Each row was made from one path, in order. Every step used is in the known rows, and no mark comes twice. Write each row's path.
Known rows:
fuponi > lota > napab > bupa: [-0.585 1.369 -2.204 -1.501 -3.987 1.224 0.477 -2.164 1.813 1.326 -0.806 -1.072 0.710 -0.879 2.620 -3.349 -2.254 -2.851 -2.471 -3.813 -2.659 0.219 0.732 0.586 -1.518 0.571 -0.538 -2.352 -2.648 -0.933 1.208 -0.390 -0.489]
napab > bupa > retug > lota > fuponi: [-1.176 1.674 -1.152 -0.727 -2.614 -1.720 0.414 -0.358 1.088 -0.445 -0.044 -3.386 0.105 2.112 3.687 -2.039 0.922 -3.165 -2.488 -3.738 -1.068 -1.893 1.933 0.897 -1.337 1.051 -0.383 -0.603 -2.073 2.965 -0.005 -2.452 -0.132]
retug > bupa > napab > dofo: [-0.981 0.342 -2.078 1.032 -0.699 -0.401 0.886 -0.745 1.503 -0.196 -0.001 0.772 1.172 1.774 -0.280 1.537 -0.960 -4.340 -1.335 -0.969 0.478 -3.151 1.435 -1.974 -3.570 3.456 -1.630 0.158 -2.837 0.981 -0.769 -3.149 -1.285]
retug > bupa > fuponi > lota > napab > dofo: [-0.757 0.584 -2.295 -1.550 -2.153 -0.233 1.309 -1.035 2.905 -0.345 -0.749 -0.925 2.103 1.291 -0.412 -0.180 -1.740 -3.968 -1.889 -1.828 -0.601 -2.450 3.292 0.337 -3.431 2.224 -2.519 -0.208 -2.073 -0.637 0.315 -2.839 -1.407]
retug > dofo > fuponi: [0.925 -0.852 -0.772 -0.272 -1.012 0.504 1.239 -0.408 -0.198 0.031 -2.060 -0.024 2.909 1.322 -1.025 2.211 -0.998 -1.241 -1.248 -0.178 0.881 -1.907 2.517 -0.863 -0.961 1.434 -1.879 1.103 -1.131 -0.273 -1.015 -3.022 -0.021]
retug > bupa > napab > dofo > fuponi > lota: [0.018 0.953 -2.190 -0.244 -1.429 1.067 2.196 -1.263 2.619 -1.012 -0.184 -0.005 2.733 0.937 0.307 1.138 -2.808 -3.413 -1.223 -1.280 0.451 -3.093 2.198 -0.160 -2.495 3.583 -3.553 1.689 -3.594 -0.475 -1.118 -4.396 -1.583]
napab > bupa > fuponi > dofo: [-0.702 -0.918 -2.104 -0.638 -3.720 -0.874 2.141 1.226 0.764 -1.788 0.214 0.194 1.105 0.297 -1.040 -1.541 -0.141 -3.483 -2.921 -2.457 1.062 -1.940 2.673 -1.409 -3.093 3.370 -2.887 -0.416 -3.965 1.364 0.477 -1.716 -1.902]
bupa > retug > dofo > napab: [-1.170 -0.208 -1.180 2.465 -1.233 -2.659 1.317 -0.635 0.361 2.704 -1.211 -0.171 1.950 2.929 -0.200 0.927 -0.346 -2.299 -0.414 -1.605 -1.747 -1.810 0.885 1.428 -0.809 1.585 0.474 0.166 -2.822 -0.471 -1.725 -4.499 -0.722]
napab > dofo: [-0.873 -1.082 -0.589 0.348 -1.267 0.174 0.039 -0.120 -1.469 1.993 -2.046 -0.878 2.247 0.905 -1.753 1.962 -0.982 -2.540 -1.251 -0.972 -1.296 -1.518 1.226 -1.038 -2.528 2.993 0.263 -0.364 -0.041 1.665 -0.532 -1.356 -1.249]
napab > bupa > fuponi: [-0.351 -0.582 -1.043 -0.852 -3.253 -1.404 1.052 0.878 0.721 -2.639 0.906 -0.811 0.454 -0.641 -0.426 -0.963 -0.182 -2.122 -2.378 -3.332 0.297 -1.699 3.034 -1.788 -1.372 1.677 -2.051 -1.025 -3.981 1.925 1.647 -1.397 -0.829]
retug > lota > napab > bupa > fuponi > dofo: [-1.528 1.672 -3.453 -2.218 -3.176 0.428 1.752 -0.175 1.889 -0.478 -0.289 -0.352 1.185 1.085 0.440 -2.052 -0.598 -4.206 -2.802 -3.007 0.646 -1.957 1.452 0.795 -4.043 2.233 -2.494 -1.422 -2.820 0.494 0.163 -0.783 -0.342]
bupa > fuponi > lota > napab > dofo > retug: [-1.312 0.741 -1.249 -2.124 -2.866 -0.532 1.670 -0.146 1.251 2.002 -1.457 -0.654 3.018 0.892 0.013 -0.696 -2.791 -1.821 -2.081 -1.094 -1.071 -1.788 2.001 3.477 -2.109 2.590 -0.929 -0.373 -1.645 -0.555 0.081 -3.809 -1.341]
fuponi > lota > napab > dofo: [-1.147 0.941 -1.680 -1.212 -2.869 1.241 0.674 -2.080 1.008 3.464 -2.354 -1.237 2.391 0.490 0.200 -0.729 -2.943 -2.846 -1.884 -2.089 -2.867 -0.347 0.648 1.580 -2.743 1.251 0.120 -1.921 -0.231 -1.189 0.027 -0.868 -1.157]
lota > napab: [-0.991 0.013 -1.718 -0.435 -2.458 0.219 0.355 -1.343 -0.091 2.044 -0.079 -0.379 1.437 0.996 0.949 -1.240 -0.348 -1.995 -2.246 -0.840 -1.513 0.185 0.476 0.635 -2.708 -0.215 0.660 -1.986 -1.185 -0.484 0.294 0.463 -0.708]
napab > bupa > retug > lota: [-1.183 1.115 -1.302 -0.313 -2.635 -1.346 0.026 -0.079 -0.021 -1.326 -0.757 -2.158 -0.004 1.247 2.343 -2.342 0.570 -3.645 -2.325 -5.398 -2.059 -1.701 0.512 -0.508 -1.011 1.693 -0.396 -0.147 -3.092 2.791 0.717 -2.601 0.115]
lota > fuponi > dofo > retug > bupa > napab: [-0.866 0.538 -2.432 0.385 -0.771 -0.699 2.930 -0.482 1.410 1.949 0.542 0.111 1.846 3.963 2.207 -0.944 0.155 -3.002 -1.638 2.726 3.791 -2.940 1.145 1.870 -2.718 3.487 -2.378 1.789 -1.871 0.709 -3.555 -3.939 -2.520]
bupa > fuponi > dofo > retug: [-0.538 -1.177 -1.312 -0.647 -1.892 -1.155 2.631 1.192 -0.826 -0.158 -1.240 0.455 2.318 2.472 -1.857 -0.440 -0.120 -2.055 -1.507 0.562 2.197 -2.291 1.273 2.015 -1.476 3.284 -1.755 2.211 -2.530 0.654 -1.237 -4.084 -2.320]
fuponi > lota > napab > bupa > retug: [-1.477 1.783 -2.361 -0.745 -4.525 -0.728 0.731 -1.703 1.752 1.422 -0.636 -1.729 0.733 0.364 3.743 -4.624 -1.788 -3.267 -3.084 -4.741 -3.997 0.167 0.690 1.990 -1.837 0.588 0.361 -2.095 -3.367 -0.421 1.271 -1.958 -0.941]
bupa > napab > dofo > fuponi > lota: [-0.482 1.178 -1.150 -0.559 -2.451 1.462 2.428 -0.785 1.496 0.454 -0.386 -0.545 3.253 0.071 0.069 0.949 -3.517 -1.711 -1.449 -1.209 -0.574 -2.140 1.741 1.427 -2.515 2.718 -2.576 0.289 -3.297 -0.158 -0.441 -3.507 -1.602]

Which path is each row?
[-1.716 0.150 -3.413 -0.767 -4.234 -0.988 2.134 0.430 1.811 0.354 1.209 0.573 1.458 0.188 0.354 -2.627 -0.914 -3.583 -4.035 -2.049 0.166 -1.098 2.163 -0.026 -5.153 2.266 -1.781 -2.252 -3.912 0.000 0.407 -0.660 -1.676] : lota > napab > bupa > fuponi > dofo
[-0.365 -0.520 -2.146 1.091 -1.505 -1.384 1.854 0.448 2.302 0.541 0.273 1.242 1.816 0.154 -1.216 1.725 -1.610 -2.292 -0.602 -2.010 0.803 -2.581 2.786 -1.389 -0.954 3.061 -2.632 -0.570 -4.070 -0.445 -0.887 -2.747 -0.245] : retug > dofo > napab > bupa > fuponi
[-0.813 -1.040 -2.516 1.206 -1.547 1.035 2.578 -0.422 0.128 2.507 -0.788 1.055 2.667 1.754 -2.018 -0.188 -0.704 -2.147 -0.248 0.150 0.483 -0.656 -0.356 1.261 -1.033 2.871 -1.312 1.392 -2.255 -1.437 -2.118 -0.984 -2.386] : fuponi > dofo > napab
[-0.789 -0.838 -2.159 -0.521 -3.076 -1.382 2.061 1.859 -0.004 -0.850 0.093 0.685 1.623 0.682 -0.323 -1.504 -0.521 -2.974 -2.632 -1.679 1.587 -2.466 1.692 -0.319 -1.675 4.725 -2.330 1.177 -4.163 1.768 -0.398 -3.688 -2.155] : napab > bupa > fuponi > dofo > retug
[-1.129 -0.498 -0.968 0.865 -3.351 -2.605 0.260 0.475 -0.527 -0.600 0.041 -1.230 0.139 0.657 2.158 -2.312 0.332 -2.997 -2.710 -4.466 -2.371 -1.126 1.098 -1.107 -1.529 1.773 0.374 -0.795 -3.954 2.582 0.794 -2.547 -1.017] : napab > bupa > retug
[-0.541 1.184 -1.452 0.194 -2.956 -1.597 1.847 -1.674 1.308 1.768 -1.863 -1.525 3.273 2.334 1.964 -1.251 -2.010 -2.444 -2.589 -2.107 -2.734 -1.260 1.992 2.918 -2.392 0.422 -0.755 0.002 -2.243 -1.132 -0.773 -4.726 -0.360] : bupa > retug > dofo > fuponi > lota > napab
[-0.751 1.293 -1.660 -1.900 -0.977 1.501 1.449 -1.203 0.549 0.947 -1.649 -2.193 1.540 3.438 0.455 -0.501 0.946 -2.694 -1.110 0.177 1.758 -1.807 1.026 1.943 -1.866 1.119 -1.911 0.830 1.275 0.789 -1.621 -0.754 -0.577] : retug > lota > fuponi > dofo
[-1.015 1.683 -1.984 -1.988 -1.269 1.690 0.146 -1.851 0.404 0.732 -1.355 -1.524 0.942 1.744 0.986 -0.753 -0.260 -2.571 -1.467 -2.003 -0.555 -0.736 -0.177 1.505 -1.732 -0.150 0.096 -1.149 -0.246 -0.111 0.289 -0.060 0.345] : retug > lota > napab
[-1.198 0.968 -3.210 -0.947 -1.415 0.971 1.738 -0.454 -0.799 2.825 -2.420 0.384 2.201 3.307 0.802 -1.764 -0.728 -3.230 -1.637 -0.126 0.884 -1.671 -1.694 2.934 -2.121 3.577 -0.241 1.846 -0.378 0.133 -2.512 -2.378 -1.144] : fuponi > dofo > retug > lota > napab
[-1.829 1.536 -1.781 0.511 -1.386 -1.041 2.766 -0.740 1.325 2.146 -0.428 -2.199 2.178 4.368 1.429 -0.884 0.558 -2.339 -1.038 -0.896 -0.105 -1.796 0.545 4.407 -1.556 1.359 -1.034 1.341 -1.370 0.411 -2.710 -3.332 -1.459] : bupa > retug > lota > fuponi > dofo > napab
[-0.467 0.060 -2.045 -0.880 -0.761 1.017 1.389 0.051 -1.668 1.335 -3.227 0.214 2.035 3.493 -0.331 -0.893 -0.247 -3.251 -0.602 -0.419 1.370 -1.911 -1.571 2.079 -0.414 3.727 -1.032 3.345 -0.269 0.889 -2.416 -3.204 -1.088] : fuponi > dofo > retug > lota
[-1.629 1.600 -0.950 -0.730 -1.788 -1.448 1.728 -0.676 0.091 0.885 -1.440 -2.948 1.525 4.706 1.612 -1.719 1.490 -3.366 -1.888 -1.377 -0.258 -1.981 0.922 3.561 -2.496 0.665 -0.680 1.058 -0.133 2.014 -1.694 -2.844 -1.140] : bupa > retug > lota > fuponi > dofo
[-1.110 1.734 -2.872 -1.291 -1.648 0.447 0.308 -0.278 -0.028 1.531 -1.063 -0.260 1.012 1.177 3.092 -1.749 -1.155 -2.392 -1.872 -2.199 0.119 -1.474 -0.617 1.166 -0.338 3.011 0.216 0.592 -1.802 1.152 -0.742 -2.353 0.384] : dofo > retug > lota > napab > bupa
[-0.398 -0.234 -1.249 -0.978 -0.873 -0.973 1.313 0.156 0.542 0.523 -2.264 -0.586 2.808 1.931 -0.771 1.184 -2.190 -2.951 -0.886 -0.810 0.147 -3.538 2.358 0.819 -0.946 5.149 -1.720 2.561 -1.597 0.903 -1.210 -5.760 -1.446] : napab > dofo > retug > bupa > fuponi > lota
[-0.470 0.815 -1.211 -2.563 -3.379 0.008 1.631 -1.394 1.934 -0.492 -0.470 -1.338 1.790 0.414 0.016 -2.039 -1.424 -1.480 -1.765 -2.200 -0.995 -0.567 2.304 2.728 -1.642 -0.838 -1.783 -1.718 -2.389 -1.328 1.455 -1.660 -0.763] : bupa > fuponi > lota > napab
[-1.837 1.937 -1.662 -0.466 -2.575 -0.792 1.406 -0.171 0.228 1.292 -1.154 -2.018 3.120 2.412 1.384 -0.071 -1.197 -2.733 -2.942 -2.380 -2.805 -1.871 1.460 3.044 -3.672 2.020 -0.080 0.173 -1.851 1.196 -0.727 -3.572 -0.752] : bupa > retug > lota > napab > dofo > fuponi
[-1.920 -0.095 -1.952 0.088 -2.193 0.315 0.288 -0.605 -0.234 3.372 -1.022 -0.181 2.344 0.821 -0.509 0.652 -1.710 -2.628 -2.739 -0.479 -1.775 -0.781 1.349 0.069 -4.558 2.108 1.174 -2.317 -0.296 0.343 -0.218 -0.195 -1.173] : lota > napab > dofo
[-1.489 0.203 -1.120 1.009 -1.686 -0.337 1.101 -0.169 -0.019 1.441 -0.188 0.634 1.681 0.761 -0.729 1.604 -1.695 -2.835 -1.484 -0.819 -0.120 -2.227 0.719 -0.431 -3.700 2.875 -0.370 -1.310 -2.448 1.283 -0.567 -1.931 -1.371] : bupa > napab > dofo
[-0.205 0.765 -2.098 -2.076 -2.268 -0.406 1.313 -1.644 3.189 -1.572 -0.029 -0.928 1.305 1.239 0.694 -1.307 -0.861 -3.218 -1.560 -2.156 -0.303 -1.621 2.886 0.983 -1.746 0.634 -2.653 -0.201 -2.708 -1.422 0.625 -2.754 -0.733] : retug > bupa > fuponi > lota > napab
[-1.996 1.805 -1.385 -0.408 -2.384 -1.539 0.361 -1.203 0.095 0.908 -0.891 -1.961 0.848 3.029 2.092 -2.019 0.419 -3.150 -2.316 -3.284 -2.603 -0.987 -0.047 3.348 -2.549 -0.331 1.087 -0.747 -1.574 1.024 0.079 -2.258 0.128] : bupa > retug > lota > napab
[-0.909 1.010 -2.707 -0.757 -1.601 0.638 0.863 -1.624 1.201 3.562 -2.263 -0.580 2.607 1.463 1.548 -0.826 -2.995 -3.412 -1.726 -1.236 -1.785 -1.630 0.516 1.566 -1.960 3.504 -0.132 0.617 -1.073 -0.711 -1.376 -3.631 -1.118] : fuponi > lota > napab > dofo > retug > bupa
[-0.278 0.311 -1.987 0.656 -0.068 -0.844 1.163 -0.481 0.485 -0.208 0.128 1.118 0.991 2.156 1.825 -0.041 -0.583 -2.684 -0.600 -0.068 2.145 -2.812 -0.232 0.157 -0.013 3.422 -0.817 2.298 -3.345 0.768 -1.565 -4.860 -0.958] : dofo > retug > bupa > napab
[-1.695 1.618 -2.097 -0.373 -3.088 -1.220 1.780 -0.033 1.049 0.320 -0.652 -2.510 0.800 2.779 2.924 -2.686 1.022 -4.270 -2.952 -3.234 -0.556 -2.167 1.490 1.032 -2.799 2.328 -1.174 -0.105 -2.176 2.500 -0.909 -2.436 -1.050] : napab > bupa > retug > lota > fuponi > dofo
[-1.846 0.113 -3.421 -0.607 -3.675 -1.162 2.315 1.261 1.156 1.475 0.664 1.059 1.779 0.857 1.164 -2.869 -1.240 -2.865 -3.724 -0.978 0.640 -1.596 1.410 0.906 -3.933 3.812 -1.339 -0.914 -4.159 0.746 -0.312 -2.231 -1.857] : lota > napab > bupa > fuponi > dofo > retug
[-1.424 1.334 -2.440 1.295 -1.951 -1.180 1.488 -0.199 1.211 0.318 0.485 -0.689 1.106 0.847 1.689 -0.995 -0.724 -2.370 -0.909 -4.546 -1.754 -1.347 -0.125 1.067 0.336 2.384 -0.682 0.373 -4.597 0.694 -0.865 -2.684 -0.483] : dofo > napab > bupa > retug > lota
[0.467 1.011 -1.554 -2.218 -3.203 2.503 2.030 -1.823 1.430 0.375 -0.727 -1.375 3.328 -0.102 1.234 -1.578 -2.666 -0.408 -2.091 -1.508 -1.408 0.396 1.530 2.483 -0.810 0.020 -1.835 0.375 -2.158 -2.280 0.273 -1.826 -0.967] : dofo > fuponi > lota > napab
[-0.398 -1.026 -2.858 0.427 -1.236 -0.435 2.880 -0.002 2.329 -1.099 0.815 1.146 2.268 2.357 -2.279 0.581 -0.049 -3.294 -0.821 -0.266 2.372 -2.690 2.469 -0.127 -1.773 3.397 -3.774 2.254 -3.845 -1.119 -1.899 -3.420 -2.282] : retug > bupa > fuponi > dofo > napab
[-0.419 1.049 -1.497 -1.777 -2.814 1.501 0.673 -2.608 1.200 1.862 -1.469 -1.197 1.439 0.497 1.399 -2.640 -1.754 -2.094 -1.559 -2.351 -2.568 0.518 0.157 2.193 -0.993 -0.746 -0.076 -1.573 -1.072 -1.803 0.818 -0.539 -0.797] : fuponi > lota > napab
